Known rows, with every way that one mark hangs from another:
[j867 j478 j589]: [ -2  19   3  -4   9   4 -12  -9  10   7  25 -11  19  -4   7   3  21  24
  -4 -30  23   1  12 -11   7 -20  -1   4  -1 -11  -2   0   1  -6  -9 -17]
[j867 [j478 j426] [j589 j889]]: [ -7  25  15   4  23  -6 -25 -15  16   3  29 -15   6 -21   2  -1  17  30
 -10 -38  35   7  22 -10   7 -20  -2  13   2 -29   0  -5  -4   1   4 -10]
[j60 j75 j158]: [ 11  15  14 -17   4   4   2   8  11   2  23 -13   9   4   5   9  -3  10
 -20 -33  22  -5  12  -8  -5  -8   7   2  -9  -5  -5  12  -4  -2 -22 -24]
[j589 [j426 j75] j867 j889]: [-11  33  11  -5  18  -2 -16  -7   4  -2  25  -9   4 -20 -12  -9   9  34
 -11 -24  20 -30  20 -14   2 -18 -22   6  -3 -19  -2  -6   4 -22   3 -11]
[j75 [j426 j589 j903]]: [  5  36  16 -36  -4  -8  -1   2  13  -9   6   1  21   6   0  -8   5  -2
 -16 -25   2 -10   4  -1   8  -6  15  -3 -11   7  10  29   4 -11 -17 -14]
[j867 j478 [j589 [j426 j158] j889]]: [-13  18  13   7  25  13  -9 -16  22  13  29 -14   6 -23  10  -2  18  41
 -16 -35  28   1  25  -9  18 -20  -8   7   0 -31  -8 -13   2  -1  -8 -15]
[j589 j867]: [ -6  27  13 -15   6   1  -1 -12   8   3  10  -8  19   3 -10  -4  13  19
  -2 -23  15 -16  12  -6   2  -9  -3   0  -5 -11   3   8   7 -13 -10 -12]
[j60 [j75 [j426 j903]]]: [ 10  29  11 -26 -10  -5   0  -2   9 -14  18  -7  12   0   4   2  -8   8
 -14 -32   5 -14   8  -5   0 -10  10   0 -35  -4   2  20  -5   2  -3 -12]
[j158 [j60 j75]]: [  6  20  24 -15   7   3   9  11   6   2  31 -21  12   4   5   6  -3  14
 -21 -40  17  -9  17 -11  -6  -4   0   3 -19 -17  -5   9  -3   6 -16 -16]
[j426 j158]: [  8  19  13 -17  -1  17   4  -6  18   6  12 -13  13   8   2   2   6  18
 -19 -32  11  -9  11  -3   8  -8  11  -3  -6  -9   5  11  11  -3 -20 -17]
[j478 [j426 j75]]: [ 11  26   9 -11   2  -1 -13  -4   7  -6  20 -21   8  -5 -10  -1   1  12
 -26 -34  14 -14  15  -9  -8 -18   6   4  -6  -5   5   7   7  -8  -3 -13]
[j436 j426]: [ 11  22  11 -31  -3  -9   3   9  17   2  10  -8  13   8   7  -1   3  10
  -8 -23   4 -17  -1  -8   1 -11   9   3  -3  -1   7  11   9 -12 -14 -15]
[j589 [j426 j158] j867 j889]: [-13  23  22  -3  21  10   0 -17  18   9  18  -7   5 -16  -7  -9  12  36
 -17 -28  21 -17  24  -6  15  -7 -14   3  -3 -31   0  -8   9  -7 -10 -11]
[j278 j60]: [  1  18  20 -22   8   7   4   3  14   4  14 -13  17   7  -2   0  -5  10
 -24 -34  20 -15  11  -5  -2  -2  -1   2  -4 -11   9  10  -2  -2 -20 -12]
[j436 [j426 j903]]: [ -1  21   1 -36  -9 -11   3   2  24  -7   9  -3  14   5   8   1   5  12
 -12 -23  -2 -20  -1  -9   0 -18  10   2  -6   3  13  22  16  -8 -15 -13]
[j158 j60 [j426 [j589 j867] j903]]: [-24  24  27 -26   4  -5   7 -10  11  -5  21  -2  26   7  -9  -9  25  20
  -8 -34  11 -10  17  -9  -9  -9  -4  -8   6   8   7  27  10 -10 -29 -12]
[j867 [j478 [j426 j75 j589 j903]]]: [ -9  27   9 -10   2  -4 -11 -15  11  -8  24 -10  15 -12 -15  -2  28   7
 -27 -32   7 -12  24 -11  -8 -27   9   1   3  15   6  17  16  -6 -10 -14]
[j867 [j589 j426]]: [ -3  24   9  -8  21   1  -6  -6  15   9  24 -18   8  -9   4  -7   3  24
 -20 -36  18  -5  14  -9   8 -14   0   8  -1 -19  -4  -2   5  -7  -8 -16]
[j158 j60 [j426 j75 j589]]: [  1  23  26 -22  -1   1   3  13   1  -3  29 -15  18  11  -3  -4  19  13
 -17 -36  13 -11  10 -14 -10 -14   0  -5   7  12   3  21   3 -13 -27 -23]
[j867 [j478 [j426 j158]]]: [  3  15  20   2   6  17  -1 -24  17   8  21 -18  13  -6  -9   4  20  19
 -24 -34  18  -1  25  -3   7 -15  12   0  -6 -10   0  -2  12   5 -12  -9]
[j478 [j426 j75 j158 [j589 j867]]]: [ -1  32  28  -4   9  13  -3 -17  12  -1  12 -13  11  -9 -16  -7  27  17
 -24 -25  11 -12  30  -4   1 -15   9   0  -4  -3  -1   9  15 -12 -14 -16]
[j478 j426]: [  7  23  18 -15  10  -1  -5  -9  12   2  17 -18   7  -1  -9  -5   0   9
 -23 -37  16  -7  14  -5   1  -7  12   5  -3 -10   6   7   9   1  -7 -10]
[j278 [j60 j75] [j426 j158 j903]]: [ -3  16  30 -21  -4  26  12  -6  19  -8  13 -14  14   5   5   6   1  16
 -29 -40  17 -12  17  -5 -11 -15   6  -9 -25  -9  12  23  -4  17 -27 -15]
[j867 j478]: [  0  18   7 -11   3   2  -4  -8   5   5  20 -11  20   3  -4   5  17  16
  -8 -29  14  -9  10  -8   4 -14   2  -2   0   0   2   4   6  -6 -12 -13]
[j158 [j60 [j75 j426]]]: [ 15  30  32 -18   0   0   6  10   2  -5  27 -17  16   5   7   3 -11   8
 -17 -36  16  -5  14  -7  -1   0   1   2 -34 -17  -9   8 -14   2 -11 -15]
[j589 [j867 [j478 [j426 j75]]]]: [ -5  28  12   6   5   1 -16 -26   1  -2  24 -14  20 -15 -23  -3  30  24
  -9 -22  18 -19  25 -12  -7 -25  -7   0  -6  -5  -5  -4   9 -12   2  -6]
[j426 j589]: [  4  27  17 -26   9  -5   4   7  10   4  10  -9  15  10  -4  -5  12   1
 -15 -28   9  -7   8  -4   7  -3  15  -1   5   3   7  19   9 -10 -19 -21]
[j478 [j426 j75 j158 j589]]: [  8  28  23 -11   6  13  -1  -5  16  -1  16 -17   7  -3  -9  -4  18   7
 -37 -33  10  -7  24  -4   1 -15  18   1  -3   2   3  13  13  -5 -17 -20]
[j278 [j426 j75]]: [ 12  29  18 -20  -8   6  -9   3  -1  -9  10 -17  14  11  -3  -1   6  14
  -8 -29  16 -16   0 -12 -10 -22   0  -6  -7  -1  10  19  -1 -13 -14 -20]

Rows:
[  5  20  41 -17  -1  20  10   0  15   2  15 -19  18  18   7   1   7  19
 -22 -37  22   1  10  -6  -3  -7   1  -8 -10 -17   7  18   0   3 -33 -19]	[j278 [j426 [j158 j60]]]
[ -2  18  15 -15   0  12   3 -22  29  -4  14 -13   8  -4  -3   0   6  14
 -35 -39   9  -6  20  -2   1 -14  15   2  -9 -10  13  15  17   6 -16  -9]	[j478 [j426 j158 j903]]
[ -8  12  18 -23  -4   1  10   0  10 -10  35 -17  14   3   3   5   2  21
 -18 -44  14 -10  14 -12 -16 -16  -1  -6 -15  -2   1  22   1   8 -20 -13]	[j158 [j60 j75] [j426 j903]]
[-12  28   8 -33  -3  -8 -11   9  11 -17  23  -2   7  -5  -3  -5  14  18
  -9 -33  10 -16   7 -13  -6 -25  -3  -4  11  11  18  31   6 -15 -15 -22]	[j158 [j426 j75 [j589 j889] j903]]
[  0  21  33 -17   9  11  15   7  19   9  20 -14  17   9   3  -1  14  10
 -30 -36  15   1  18  -3   7   2  11  -3   0  -8   1  14   7  -4 -36 -21]	[j426 [j158 j60] j589]
[ 20  33  31 -19  -1  12  11   4  12  -1  12 -12  13   3   6   0   4   3
 -21 -29   6  -2  18   2  12   0  22  -4 -29  -2  -6  15  -6   1 -18 -20]	[j60 [j75 [j426 j158 j589]]]
[ -6  29  25  -9  22 -10 -12  -6  11   5  23  -9   8 -13 -10  -4  24  11
 -17 -31  23   2  23  -4  10  -9   9   6   7 -10   2   6   5  -1  -8 -12]	[j867 [j478 [j426 [j589 j889]]]]
[ -3  29   1 -28  -4  -2  -4   7  12 -12  16  -4  15   0  -3  -3  13   4
 -21 -29   2 -20   9 -10  -4 -20   9  -3   1  12  11  28  15 -17 -16 -22]	[j426 j75 j589 j903]
[  4  15  38 -25   3  13   0   6  13   3   9 -12  20  14   3   1  -1   9
 -23 -31  34  -2   6  -6 -10  -4  -4  -4   3  -4  10  22 -12  -3 -39 -23]	[j278 [j60 j158] j426]
[  6  25  14 -24  -4  -1  -1   6   0  -4  16 -14  14   9  -6  -6  17  10
 -10 -30   8 -14   7 -11  -5 -19   8  -9  10  18   7  23   5 -14 -19 -23]	[j158 [j426 j75 j589]]
[-14  30  11 -16  -3  13   1 -15  18  -8   8   0  19  -6  -7  -2  29  20
 -16 -22   4 -22  22  -9  -1 -21   3  -4  -4   7   7  23  18 -17 -20 -18]	[j426 j75 j158 [j589 j867] j903]
[ -3  32   4 -38  -4 -21 -10  16  22 -15  14   2   7  -7   9  -3  14  11
 -12 -19   0 -24   5 -12   1 -24   2   6   2   6  15  24  11 -19 -12 -21]	[j436 [j426 j75 [j589 j889] j903]]
[ -7  41  24  -9  19  -9 -19  -7   7  -6  17  -9   5 -18 -18 -12  22  17
 -12 -26  21 -15  27  -8   0 -14  -3   9   3 -11   4   9   5 -16   0 -13]	[j478 [j426 j75 [j589 j867 j889]]]
[  3  22  27 -26 -10  12   6  -6  23  -8  17  -8  22   7  10   2  -2  15
 -29 -34   8  -7  13  -5   5  -6   1  -1 -24 -14   6  19   1  -2 -24 -13]	[j75 [j426 [j158 j60] j903]]
[ -4  24   7 -23  -9  12   3  -2  21  -7  13  -6  14   1   2   1  17  11
 -27 -29   0 -17  15  -8   0 -19  13  -5  -3  11   9  24  17 -10 -24 -23]	[j426 j75 j158 j589 j903]
[ -8  17  31  -8  20  11   7   1  20  10  31 -17   3  -8   7  -3   1  30
 -35 -40  23  -8  23  -8  10  -2 -12   5  -5 -34  -3  -4   5  -1 -21 -14]	[j589 [j426 [j158 j60]] j889]
[-12   5  20 -32  -4   9   4  -4  19  -3  22  -6  23   5   0   2   0  17
 -25 -36  24  -9  10 -10 -14 -11  -6  -5   9   9  16  28  -1  -1 -38 -18]	[j278 [j60 [j158 [j426 j903]]]]
[  6  23  48 -16   7  17  18   8  10   2  19 -20  11  11   5   3  15  10
 -26 -39  19   5  18  -5  -5  -4  15  -8 -17  -7  -4  22  -4   9 -35 -26]	[j278 [j426 [j158 [j60 j75]] j589]]
[  2  24  19   0   6  14  -2 -14  10   3  21 -18  13  -9 -12  -1  30  12
 -31 -30  11  -4  29  -6   2 -21  17  -2   1   6   0   4  13  -6 -15 -17]	[j867 [j478 [j426 j75 j158 j589]]]
[ -1  21  14 -36  -7   2  14  -1  33  -2   2  -1  15   6   9  -1  18   6
 -20 -22  -8 -11   7  -3   5 -15  21  -1  -3  11  14  26  21  -7 -30 -19]	[j436 [j426 j158 j589 j903]]
[ -6  23  -3 -19  -1   2  -3  -3  12  -7  24 -12   9  -9  -5  -4   2  20
 -31 -33   3 -28  13 -14  -4 -25  -5   1  -5  -1   5  10  15 -15  -6 -14]	[j589 [j426 j75 j903]]
[ -7  18   2 -14  -3  17   3 -11  20  -4  21 -12   6 -10  -2  -2   7  25
 -37 -34   0 -25  20 -11  -1 -25  -1  -1  -7  -4   5   8  19  -8 -13 -16]	[j589 [j426 j75 j158 j903]]
[ -3  17  24 -29 -10  12  -8   4  13 -13  15  -9  19   4   2   5   0  13
 -28 -30  26 -15   9 -13 -21 -22  -8  -4   1   6  18  31  -5  -7 -36 -23]	[j278 [j60 j158] [j426 j75 j903]]
[ -9  19   6   1  19   5  -8 -14  10  13  28 -15  14 -14   2  -4  18  28
 -15 -33  20  -3  18 -13  10 -21  -5   5   2 -14 -11 -10   4  -4  -7 -12]	[j867 j478 [j589 j426]]
[  5  18  19 -18  -7   5   1   7   1  -5  32 -20  18   9  -2   0   7  22
 -15 -37  17 -14   8 -16 -15 -19 -10  -5   0   2   2  14   0 -11 -22 -19]	[j158 j60 [j426 j75]]
[-13  37  21 -19  19  -9  -9   0  11   1  11  -1  11  -5  -8  -9  21  18
   1 -21  19 -12  14  -5   9  -3  -3   2   5 -15   5  12   4 -17 -11 -16]	[j426 [j589 j867 j889]]
[  0  21  13  -8  11  12  -5  -2  15   2  25 -15  -2 -16   1  -3   3  31
 -29 -33  18 -20  20 -11   8 -19  -9   5  -4 -20   1  -4   5 -11  -8 -17]	[j589 [j426 j75 j158] j889]
[ -1  18   1 -18 -13  15  -2  -7  20 -10  15  -9  13   1   3   6   8  20
 -25 -32   4 -21  12  -9  -3 -26   4  -4 -11   1  11  18  14  -9 -16 -19]	[j426 j75 j158 j903]
[  3  14  29 -18   1   4  12   6   1  -1  36 -23  12   7   1   3   0  20
 -16 -44  19  -5  13 -11 -13  -9  -1  -4 -13  -8  -4  12  -5   7 -19 -16]	[j158 [j60 j75] j426]
[-10  21  18 -29  -8  -1   4   6   9 -11  28 -10  20   6  -1  -1  16  13
 -21 -38   7 -13  12 -15 -15 -21   1  -7   7  16  10  32   8 -13 -26 -20]	[j158 j60 [j426 j75 j589 j903]]
[-10  21  30 -21   7  -1   1  -7   6   7  10  -1  23   8 -11  -8  24  15
  -2 -22  21  -2  11  -6  -2  -6   0  -8  18  15   2  23   6 -18 -36 -23]	[j60 [j158 [j426 [j589 j867]]]]
[ -6  36  28 -12  20  -5  -3 -16  11   4   8  -9  15  -5 -20 -12  22   6
 -16 -25  15  -6  25  -1   2  -3  10   3   3  -3   3  11  13  -7 -12 -11]	[j478 [j426 [j589 j867]]]
[-14  28  11 -32   9 -12  -5   7  21  -6  14   1   8  -4   2  -4  11   8
 -13 -32  12  -9  10  -6   5  -9   5   3   5  -6  15  26   9 -10 -16 -18]	[j426 [j589 j889] j903]
[  5  26  21 -28  -4   4   4   0  12 -12  20  -9  16  -2   5   2 -12   8
 -23 -34  11 -18  14  -3  -6  -6   1   2 -35  -9   6  18 -13   8 -12  -8]	[j278 [j60 [j75 [j426 j903]]]]
